Every row comes from one small tree of marks. The marks that hang from a mark follow it in brackets, in alphabetical order. Every link used is in the known rows. Which tree was each row made from?
Known rows
gera(deze): [ 0  1  7 -3  0 -5 -9  1 -7 -4  2  1  0 -6 -8  1 -4  3 -1  4  0  1 -6 -6
  1  3]
lugu(deze(gera tisida(kibe(sokes) rupoz(pivo)))): [ 23  -5 -12 -10 -13  -6   0  11   6  -1 -14   8  20 -16  -1  23   3  26
 -15   5   3   3  13   4  16  21]
lugu(deze(tisida)): [  4   1   2 -10  -4   6   0   3   3  -1  -6   1   8  -6  -5  17   4   5
 -13  -3   4   1   8  -2   8   4]
tisida(kibe(pivo)): [  0  -2  -4   1  -3  -6   0   9  -3  -4   2   0   1 -10  -5   3  -3   2
   2   6   2   5   0   7   6  11]
rupoz(sokes(kibe(kopo pivo terem tisida))): [-16  11  -8 -12  13  -1 -33  15  20   1   9  -6  10 -14  -1  15  -5  10
   7  12  19   5 -10  -9  14   0]
kopo(kibe(terem tisida)): [-14   5   8  -3  -1  11 -25  14   6  -3   8   1   1  -8  -5   2   3   4
   3   4   9   5 -12  -5  10  -1]
deze(gera tisida(rupoz)): [  2  -4 -13  -8  -3   0  -1   5   0   5 -13   8  16  -7   8  15  11  12
 -13   1  -7  -3   5  -3  13  13]
kibe(kopo pivo sokes terem(rupoz) tisida(deze)): [-10  16 -20 -26   7  -6 -46  33  19 -12  17  -7   4 -20  -5  28  -7  11
  10  20  17  11  -7 -14  27   3]
terem(kibe(pivo sokes) rupoz): [ -5   1   0  -8  -5  -7 -17  22   0  -9  15 -11  12  -8  -6  10  -8  13
   7  16   9   9 -13  -8  10   2]
rupoz(sokes): [ 2 -2 -6  0 -1 -5 -1 -2  2  3 -2  0 10 -1  7  3 -4  7  0  2  4  3  1  0
  2  6]
sokes(kibe(pivo)): [ -7   6   5   1   5   0 -13   3   5   2   7  -7   4  -7  -2   3  -2   2
   1   4   9   1  -5  -3   3  -4]
terem(rupoz(pivo)): [18  1  4 -6 -1  2 -6  8  3  6  3 -7  5 -1 -2  6 -7 10  6  7  4  3  1  3
 11  4]
terem(kibe(kopo)): [-11  -6   1  -5   1  -7  -9  10   4  -4  -1  -3   6  -4  -6   5  -3   8
   3   9   7   0  -6   1   4   4]
terem(rupoz(pivo sokes(kibe(kopo tisida(deze))))): [ 13   2  -3 -13   4  -3 -29   8  15   6   3 -12  16 -12   6  22 -12  23
   5  13  22   2   1  -2  24   9]
deze(tisida(kibe rupoz(pivo sokes))): [ 13  -7 -16  -4  -8  -8   0   5   4   5 -12   5  17 -12  13  15  -2  19
  -3   7   4   2  14   9  19  27]
rupoz(pivo sokes): [18  3 -5  0  0 -3 -1  1 11  6 -8  0 13 -4  9  2 -9 13  5  5  8  5  5  9
  5 11]
rupoz(pivo sokes(kibe(kopo))): [  7   3  -5  -2   7  -7 -14  -1  20  10  -3  -5  15  -8   5   6 -10  18
   5   8  17   1   4   7   9   6]
rupoz(pivo sokes(kibe)): [13  3  2  3  2 -1 -8 -4 14 11 -3 -4 15 -6  9  1 -9 16  4  5 15  2  2  5
  5  5]
rupoz(pivo sokes(kibe(tisida))): [ 11   6   2  -1   5   6 -16   0  17   9  -2  -5  14  -8   6   6  -8  15
   5   6  18   2  -4   1   9   3]
kibe(kopo pivo sokes): [-13  12 -18 -11   6 -13 -18  13  17  -9   8  -2   2 -11  -6   9  -5   4
   5  11   7   8  -3   1   7   0]
kibe(kopo pivo sokes(rupoz) terem tisida): [-19  21 -16 -26  16  -1 -44  28  27  -8  12  -7  -4 -16 -15  20  -1   4
  11  16  16  10 -13 -15  14  -8]
lugu(deze(gera tisida(kibe))): [  9  -7  -1  -8  -8   1   7   7  -2   2 -13   5  16 -11  -8  18   7  15
 -19  -2   1  -1   4   1  11  14]
kibe(sokes(rupoz(pivo)) terem): [  6  14  -6 -10   5  -1 -21  13  19   3   5  -4  -1  -6  -3   4  -4  11
  10   9  11   5  -2  -8   4  -5]
terem(kibe(sokes) rupoz): [ -3  -5   2  -6  -7  -7 -13  15  -2  -6  13 -10  11  -3  -5   5  -5  15
   5  12   7   4 -11  -8   8  -1]
kibe(kopo pivo sokes(rupoz) tisida(deze(gera))): [ -5  14 -18 -24  10  -8 -37  18  21  -8  -1  -5   7 -21  -7  28  -1  13
  -2  13  16   7  -8 -11  17   2]
kibe(kopo(rupoz) tisida): [-10   7  -2 -12   4   4 -26   7  13  -2  -8  -4   3  -7 -14  14   4   5
  -1   7   9   2  -7  -3  14  -1]

Write each row's tree
[-13   8   3  -3  -3  -4 -24   8   8  -4   9  -7   4 -11  -8   6  -2   8
   0   7  12   9  -7  -2   6  -4]
kopo(kibe(pivo sokes(rupoz)))
[ 11   2  -6  -9  -3  -7 -14   4   1   1  -9   4  15 -13   6  16  -5  17
  -4   8   3   3   5  -1  16  20]
gera(deze(tisida(rupoz(pivo sokes))))
[  2   1   3  -2   3   5 -17   1   6   3  -1  -3  10 -11   5  11   3  11
  -5   2  12  -4  -7 -10   9   0]
sokes(kibe(tisida(deze(gera))))
[ -8   2  -1  -9  -2  -5 -12  12  -5  -2   0   4   4 -14  -8   6   0   8
  -3   6   1   1  -6  -7  11  13]
gera(deze(tisida(kibe(terem))))
[-12  13 -14 -16  10 -12 -25  12  19  -5   7  -8  -1 -11 -12  14  -4   5
   4  11  11   7  -4  -5   7  -5]
kibe(kopo pivo sokes(rupoz))
[13 -5 11 -5 -5  1 -8 15  0  2  2 -9 12 -3 -4  6 -9 16  8 13  8  4 -5  1
 11  6]
terem(kibe rupoz(pivo))
[  7 -10  -1  -5  -7   0 -15  14  -5  -8 -10   3  13 -12   8  19   1  17
  -4  10   5   0  -4  -8  14  15]
terem(kibe(tisida(deze(gera) rupoz)))
[ -8  11  -9  -8  -7  -1 -41  23   8 -13  11   1   5 -22   6  18  -2  13
   4  14  14  10  -3  -7  22  10]
kopo(kibe(pivo sokes terem tisida(deze rupoz)))
[ -5  -1 -14 -14   3 -13 -20  24   6  -1  11  -6   8 -14  -6  17  -9  15
   8  17   9   8  -2   0  20  14]
tisida(kibe(kopo pivo terem(rupoz(sokes))))
[-13  10  -9 -15  11   2 -23  16  15  -8   2  -2  -1 -12 -11  16  -2  -2
   5  10   9   6  -8  -2  12   1]
kibe(kopo pivo tisida)
[ -1  -1 -18 -10  -3  -4  -8  21   0   2  -7   8  15 -17   4  19   8  15
  -8   9  -4   2   2  -3  20  22]
deze(gera tisida(kibe(pivo terem) rupoz))
[ -1  -2  -7  -9  -3  -8 -14   3  -5  -1  -5   4  13 -11   5  16   0  12
  -8   6   0   1   3  -7  13  17]
gera(deze(tisida(rupoz(sokes))))
[ 11  -8  -8  -6  -8 -11 -12  14  -6  -1   6  -4  10 -12  10  15  -8  18
   3  10   8   2   6  -4  19  19]
tisida(deze kibe(terem(rupoz(sokes))))
[  6  -3  -3 -11  -6   2   1  15   1   2  -9   6  15 -13  -8  18   7  16
 -16   0   2   0   3  -3  12  13]
lugu(deze(gera tisida(kibe(terem))))
[ 21  -3  -4  -5  -7  -7 -12  16  -1   1   3  -4   4 -13   5  12  -9  17
   6  11   9   2   8   2  19  18]
tisida(deze kibe(terem(rupoz(pivo))))
[  7  -1   0 -11  -4   6   3   6   3   2 -13   5  17  -8  -6  18   8  12
 -19  -3   1   0   3  -3   8   7]
lugu(deze(gera tisida))
[ 26   0  -9  -8  -4   2 -15   9   5  -1 -15   6  10 -14  11  20   0  16
  -2   8   5   0   7  -1  18  17]
kibe(tisida(deze(gera) rupoz(pivo)))
[ -3   3  -5  -3  -1  -5  -8  18   0  -3   6   1  -1 -11  -5   4  -3   3
   6   9   3   6  -3   1   8  10]
tisida(kibe(pivo terem))
[-18   9  -1 -11  13   5 -31  12  18   2  11  -5   0  -9  -7   8   1   4
   6   7  15  -2 -10 -12   9  -7]
sokes(kibe(kopo terem tisida))
[  5  -5 -15  -7  -2 -16  -8  13   2  -5  -8   3  11 -20  -1  18  -3  15
  -6  10   6   2   3   7  16  22]
tisida(deze(gera) kibe(kopo pivo))
[-14  12  -3 -16   7   6 -34  17  17  -2  -4  -3   1  -9 -15  15   5   7
   4  10  10   3 -10  -8  16  -1]
kibe(kopo(rupoz) terem tisida)
[ -4  10   2 -16  13   7 -36  19  21   6  14 -10   4 -10  -8  14  -4  13
  11  13  19   1  -9 -10  18  -4]
sokes(kibe(kopo terem(rupoz(pivo)) tisida))
[-14  -1  -7  -6  -1 -13 -13  12  10  -9   4  -2   8  -6  -5   4  -4  11
   5  11  10   3  -8  -2   3   2]
terem(kibe(kopo sokes))
[ 10  -3 -14 -12 -12  -8  -4  15   1  -5  -8   6  18 -19  -4  27   5  20
 -17   6   1   4   9  -1  17  19]
lugu(deze(gera tisida(kibe(pivo sokes) rupoz)))
[ 13  -4   1 -17   0   0 -24  24  10  -2  -5  -6  18 -14  -4  23  -8  25
   3  18  15   3  -8  -2  24  14]
terem(kibe(kopo tisida(deze(gera))) rupoz(pivo))
[ 13   9  11  -7   8   9 -28   1  15   8  -4 -12   2 -12   1  15  -4  11
   3   5  22  -2   1  -8  11  -3]
sokes(kibe(tisida(deze)) rupoz(pivo))
